Every row comes from one small tree of marks. The marks that hang from a mark follow it in brackets, in the order of their numbers. Every link used is in the known rows. Which tree was each row made from?
In the rows, 128 means zero.
Known rows:
q167{q49 q147 q432{q69} q655}: [122 187 128  44 103 130 100 196 110  94  64 110 109 117  51 117 121  88
 110 171 102 123 186  98 170 134 140 121 127  29 111  97 103 197 140 111
 164 112 181]
q49{q167{q432}}: [122 167 144  85 139 146  89 167 153 113 108 124 130 126  97 169 108 152
 176 151 113 109 203 144 130 142 144 106 131 119  97  90 122 163 113 119
 147 138 160]
q336{q284 q769{q69 q457}}: [117 162 144 125  99 174 107 167 181 135 147 132 138 125  61 154 114 151
 108  95 115 111 215 122 149 178 140  76 139  97  81 134 120 174 114  96
 141 140 104]
q147{q391}: [125 153 154  89 124 140  96 156 135 128 136 111 111 172  62 156  98 114
 135 165 138 115 178  96 131 135 142 116 149 128  88 110 123 164 127  91
 167 168 119]
q49{q167{q147{q57}}}: [170 151 106 109 142 128  81 191 147 154 126 114 135 150  78 148  98 155
 178 189 109  91 192 120 126 130 161 116 132  99 100  99 108 150 109 131
 159 133 159]
q57{q147{q167}}: [121 121 145 119 141 159  81 173 114 142 120  97 155 146  60 174 102 133
 169 154 138 122 168 145 143 132 137 128 130 133  72  96 133 163 125 150
 161 157 136]
q69{q769}: [126 137 160  92 117 127 130 168 138 108 138 128 132 129  85 173 118 121
 142 116 123 113 191 123 129 129 140 108 125 109  81 113 118 135 138 116
 135 154 125]
q49{q167}: [149 163 142  89 144 138  94 163 146 133 120 129 139 139  88 173  96 159
 173 149 126 108 211 148 119 143 153 115 131 134  91 110 136 158 110 129
 127 145 143]
q49{q167{q147 q432}}: [137 173 131  83 128 142  75 183 136 116 102 113 130 129  84 164 117 145
 183 168 112 100 188 134 144 135 140  99 125  93  96  84  95 161 109 134
 165 127 170]
q432{q391}: [146 144 159  95 127 150  95 135 135 125 134 115 115 164  60 170  71 125
 135 145 137 110 205 103 145 134 130 114 123 122  93 109 129 180 148 119
 148 152 121]
q655{q167{q432{q69{q769}}}}: [103 147 153  83 119 148 119 194 147  83 115 128 138 104  88 146 109 142
 152 129  92 108 161 137 123 132 153 100 122  87 102 114 133 182 124 105
 144 137 154]
q432{q69{q769} q391}: [151 136 182 108 104 144 129 167 136 114 141 135 125 137  80 161  67 118
 117 118 108 105 181 119 135 108 140 109 110  94 100 109 140 180 136 109
 149 174 128]
q147{q57 q167}: [142 116 133 115 140 150  90 183 140 163 150 102 141 157  70 131  80 167
 162 183 123 109 174 117 116 137 151 139 151 124  89 104 133 149 140 105
 174 147 133]
q69{q769{q336}}: [121 129 175 109 117 147 133 165 148  87 122 113 132 105  87 168 130 109
 164 124 110 130 188 141 133 141 127 126 113 106  90 117 127 146 129 132
 139 147 115]
q484{q769}: [134 168 152 119 118 131 107 153 153 115 137 122 155 116  79 166  98 120
 137 121 130 111 183 110 133 129 142  92 121 100 107 123 130 148 129 105
 128 140 123]
q69{q769{q336{q284} q457 q484}}: [119 152 192 149  96 176 125 158 169  91 116 129 149 114  85 169 137 114
 155 115  88 133 180 158 149 184 106 127 137 110  83 131 109 168 148 114
 133 132 104]
q57{q147{q391{q432{q69{q769}}}}}: [ 96 126 162 137 107 143 113 195 117 103 122 106 125 158  81 170 131 101
 131 162 109 118 154 122 115 112 143 100 128 118  99  92 109 153  98 105
 184 180 138]
q57{q147{q167{q432{q391} q655}}}: [100 121 149  89 111 159  90 175 100 118 108  78 134 158  55 155 106 122
 142 170 123 131 180 131 167 111 111 106 117 108  82  70 126 178 146 133
 194 137 159]
q147{q57 q391}: [138 135 129 112 128 130 103 176 150 148 148 104 111 175  63 129  90 122
 134 186 115 104 176  75 114 134 154 125 155 122  97  99 123 156 129  74
 189 163 124]
q167{q147{q391} q655}: [138 159 125  60  98 122  97 182 103 123 117  89 109 179  35 138 117  99
 117 191 134 121 181  90 162 109 145  97 136  75  89  96 106 161 136 109
 191 138 136]
q57{q147{q167 q391{q432}}}: [ 94 119 160 124 122 157  75 190 104 126 128  87 130 187  68 162 122 141
 163 205 137 120 162 130 119 126 127 110 150 150  82  86 113 150 106 117
 204 160 137]
q432{q69{q769} q391{q147}}: [162 139 167 113  97 142 123 164 148 115 146 120 117 154  75 171  85 108
 126 130 104 118 179 123 123  98 126 111 109  92  98 113 124 188 121 130
 171 174 135]
q432{q69{q769{q484}}}: [142 160 169 130 109 140 137 180 137 111 123 142 146 113  87 171  98 108
 120 104 101 127 160 148 128 132 157 141 118 109  80 129 128 176 133 106
 126 166 131]
q655{q167}: [126 146 132  74 144 140  90 164 140 109 127 123 138 138  66 161  97 153
 165 150 131 114 191 130 124 151 151 112 135 121  89 131 141 179 130 123
 123 132 134]
q57{q147{q167{q49 q655}}}: [112 140 143  74 129 141  85 191 101 128  95 100 142 151  50 154 115 118
 138 177 132 135 206 129 157 133 121 133 139 106  79 103 131 170 140 141
 147 133 164]
q167{q432{q69 q391{q147{q57}}}}: [147 138 132 129 111 153 102 159 165 126 123 100 105 155  73 142  79 112
 136 162  91 113 167  98 125 118 132 124 115  86 115  86 115 208 128 112
 206 159 147]
q391{q147{q57 q167} q432}: [133 115 122 138 124 139  80 184 140 139 143  84 112 192  80 143 119 174
 175 218 120 129 187 132  82 132 131 126 148 132  97 108  95 144 111 127
 215 137 140]
q336{q769{q457}}: [122 147 136 113 100 163 112 165 152 113 140 132 139 139  71 171 114 132
 122 103 126 105 210 110 124 143 132  76 159 113  81 115 129 148 125 103
 143 138 110]
q655{q167{q147 q432}}: [113 155 121  71 127 141  77 189 132  96 109 107 127 129  62 146 119 141
 177 174 120 104 167 117 145 142 141 101 127  81 100 104  99 179 124 131
 163 113 154]
q457{q284}: [147 156 128  95 146 139 100 154 153 113 109 135 118 137  51 177  94 142
 138 131 131 119 186 106 145 176 144 124 114  99  70 147 122 178 147 118
 137 165 131]
q484{q769{q69}}: [131 175 142 113 118 131 126 177 167 122 145 117 164 101  70 159  95 115
 121 105 119 124 191 114 146 141 158 108 106  98  96 119 137 170 116 109
 132 139 118]
q769{q69 q484}: [139 176 145 111 124 139 122 171 146 120 128 123 151 118  64 174  99 109
 120 114 117 153 187 147 145 179 157 166 121 132  57 129 128 209 132 119
 141 144 124]
q484{q769{q336}}: [130 157 168 131 118 151 110 149 167  99 120 105 150  93  84 159 108 110
 161 132 120 130 179 125 135 141 129 109 112  97 110 126 134 160 118 121
 134 133 109]
q391{q147}: [153 149 126 102 127 137  92 143 154 125 123 108 120 160  60 181 112 114
 156 147 132 133 192 124 122 132 132 124 127 114  84 121 115 170 117 148
 161 154 121]
q167{q49 q147{q57} q655}: [153 160 101  60 120 100  92 201 113 127  99 105 112 154  41 115 113 104
 119 199 110 118 216  74 157 134 141 130 140  51 102 113  94 160 155 113
 160 106 174]

Which tree is each row?
[131 173 130 139  96 162 112 173 158  94 122 150 143 134  63 188 113 135
 106 100 120 122 193 113 128 174 115  98 150 114  53 156 103 170 141  94
 142 142 127]
q336{q769{q457{q284} q484}}
[130 169 173 155 110 197 100 131 178 106 100 124 142 127  68 167 124 119
 162 130  99 143 181 160 157 209 116 145 142 123  85 133 119 204 138 118
 135 130  97]
q769{q336{q284} q457 q484}
[122 160 183 121  93 153 128 173 139  88 120 127 123 120  93 162  90 104
 117 119  93 120 163 127 142 125 125 120 111  98  95 100 112 196 142  94
 169 152 147]
q167{q432{q69{q769{q484}} q391}}
[104 132 152 139 114 152  95 174 122 117 114 100 124 165  65 168 118 106
 134 174 119 122 154 119 121 124 149 106 130 128  95  92 119 173  96 113
 186 175 130]
q57{q147{q391{q432{q69}}}}
[128 159 161 153 102 155  84 145 143 126 126 130 119 128  76 174 111 148
 121 122 146 129 194 126 130 166 119  96 121 125  83 165  94 157 126  91
 127 130 115]
q336{q284 q769{q484}}
[140 139 140  95 151 134  83 193 135 155 131 114 134 153  72 120  82 161
 153 198 120 109 199 102 119 152 139 152 169 114  94 116 129 159 145  96
 157 131 154]
q147{q57 q167{q49}}
[116 137 170 121 109 139 128 180 129  91 125 131 119 132  99 159 117 136
 135 136 106 117 176 143 107 129 162 103 124 106 101 112 111 148 114 108
 152 159 127]
q391{q432{q69{q769}}}
[131 127 103  96 109 137  96 185 141 138 124  73 117 174  62 128 115 138
 150 196 105 138 185 121 123 111 124 124 139  92  90  92 110 161 138 116
 221 131 159]
q391{q147{q57 q167{q432 q655}}}
[130 184 143 130 121 185 135 177 186  87 105 126 158 102  49 174 115 107
 131 108  80 163 184 155 164 230 129 173 124 110  46 138 131 238 143 128
 152 147 116]
q769{q69 q336 q457{q284} q484}
[158 136 155 103 118 158  76 151 134 136 150  98 118 191  65 170  75 147
 156 179 139 122 193 124 132 115 104 125 135 129  83 105 125 182 135 140
 188 153 131]
q432{q391{q147{q167}}}
[113 145 109  87 121 132  75 213 140 114 129  95 115 159  60 117 112 137
 168 220 105  95 153  82 127 135 145 103 148  82 109  94  92 172 126  89
 205 123 162]
q655{q167{q147{q57 q391} q432}}
[169 128 126 122 119 134  91 147 159 140 149  97 105 188  61 158  76 120
 142 177 115 119 201  91 121 120 121 122 126 113  99 107 112 182 137 127
 188 152 130]
q432{q391{q147{q57}}}
[124 165 143 137  87 164 118 168 151 102 130 137 149 135  75 179 118 120
 112 100 118 124 198 126 121 151 123  99 160 135  66 131 114 161 134  95
 143 129 117]
q336{q769{q457 q484}}
[117 127 136 124 125 126  99 178 139 127 146  98  96 190  77 126 112 140
 143 211 116 111 182  82  95 140 151 113 159 133 106  97 103 141 120  70
 206 151 127]
q147{q57 q391{q432}}
[135 173 127  51 146 120  63 193 122 103 107 128 131 137  57 143 108 140
 165 187 131 103 200 104 143 159 138 123 147  86  99 139 108 183 133 134
 120 105 166]
q655{q167{q49 q147}}
[131 149 145  99 112 145 136 177 162  90 127 149 143 136  69 179 119 130
 129 101  95 105 189 115 145 161 131  98 140  87  67 124 118 155 155 110
 140 164 129]
q69{q769{q457{q284}}}
[152 127 113 152 118 133 103 173 162 126 128  99 104 169  81 142 110 137
 147 183  96 133 174 121  84 129 157 126 127 106 111 114 105 172  97 123
 197 157 133]
q391{q147{q57} q432{q69}}
[118 130 187 124 120 154 114 148 158 104 122 115 121 108  86 161 129 130
 166 133 113 128 186 139 145 160 122 116 107  96  97 136 112 148 128 122
 131 145 109]
q69{q769{q336{q284}}}
[ 96 124 135  89 116 159  94 181 108 119  97  79 146 143  54 154 126 119
 149 162 123 135 173 143 161 118 128 113 120 105  78  75 127 164 136 137
 185 136 159]
q57{q147{q167{q432 q655}}}
[123 165 175 149 107 181 103 138 196 110 122 117 157 104  78 153 115 125
 160 126 105 114 183 130 152 170 120  90 128  85 114 124 124 167 124 109
 126 125  99]
q484{q769{q336{q284} q457}}
[109 165 164  34 121 128  84 198  96 131 122 103 111 183  54 120  97 139
 117 213 137 130 206 107 141 132 118 129 180 113  83 111 135 168 147  79
 175 134 158]
q147{q167{q49 q655} q391}
[111 141 179 112 117 162  90 191 110 136 138 104 115 180  80 134  93 166
 145 205 127 115 157 139 101 127 147 120 164 137  91 101 128 165 103  80
 200 167 130]
q147{q167 q391{q432{q69}}}
[151 140 112 111 117 125  87 192 135 148 139  96 113 175  50 125 101 114
 143 203 118  96 162  71 134 124 151 117 147  91  99  99  95 154 128  99
 203 151 133]
q167{q147{q57 q391}}
[128 150 166 115 132 172 103 150 178 126 118  99 126  99  61 153 111 131
 155 135 111 151 196 145 165 199 148 146  99 100  89 132 132 208 113 133
 141 141 101]
q769{q69 q336{q284}}
[125 184 141 116 104 151 136 181 183 121 148 125 179 107  71 157 102 110
 115  92  99 117 194 123 150 152 150  97 138  92  91 103 140 183 123 107
 135 137 113]
q484{q769{q69 q457}}
[111 183 144  44 117 128 112 173 125  93  70 123 111 114  63 122 107  98
 102 149 101 133 201 108 153 143 144 125 130  58 111 103 129 202 147  97
 144 126 169]
q167{q49 q432{q69} q655}
[126 180 146 130 113 171 137 179 202  88 125 120 167  84  62 161 106 113
 130 105  86 137 187 127 159 187 133 111 118  76  86 135 140 203 129 116
 147 145 116]
q484{q769{q69 q336 q457{q284}}}
[113 147 151  73 115 162 107 182 115 123 107  98 133 130  64 128  98 145
 130 156 110 133 165 152 146 117 151 124 130  86  87  89 143 182 139 103
 179 143 151]
q147{q167{q432{q69} q655}}
[143 168 143  86 120 146  70 177 130 115 111 108 117 147  80 165 100 144
 177 179 116  92 196 122 152 124 124  96 122  97 103  80  98 177 115 131
 178 125 170]
q49{q167{q147 q432{q391}}}
[161 164 117  60 119 121  91 188 118 131 106 107 135 151  66 159 114 138
 155 172 121 116 210 136 152 118 152 101 121  87  88  98 113 156 119 142
 146 122 159]
q49{q167{q147 q655}}
[132 158 181 150 124 175  85 125 160 115  98 111 124 114  74 169 111 123
 166 148 122 152 174 155 150 196 118 157 111 128  90 153 111 192 134 121
 127 133 102]
q769{q336{q284} q484}
[125 145 185 132 107 142 133 169 142  79 115 113 141 104  89 177 128  98
 155 121 105 148 177 156 129 157 119 149 115 122  76 132 115 156 139 131
 139 139 118]
q69{q769{q336 q484}}
[124 130 140 140 118 135 110 187 145 135 141 107  99 179  77 117  94 137
 130 202 100 107 163  89  91 132 168 118 152 120 112  98 113 163 107  65
 203 172 129]
q147{q57 q391{q432{q69}}}
[108 180 127  47 134 126  64 198 130  82  92 120 125 124  65 135 123 135
 170 188 116 102 192 100 147 157 126 114 146  73 108 118  91 190 133 121
 145  97 177]
q655{q167{q49 q147 q432}}
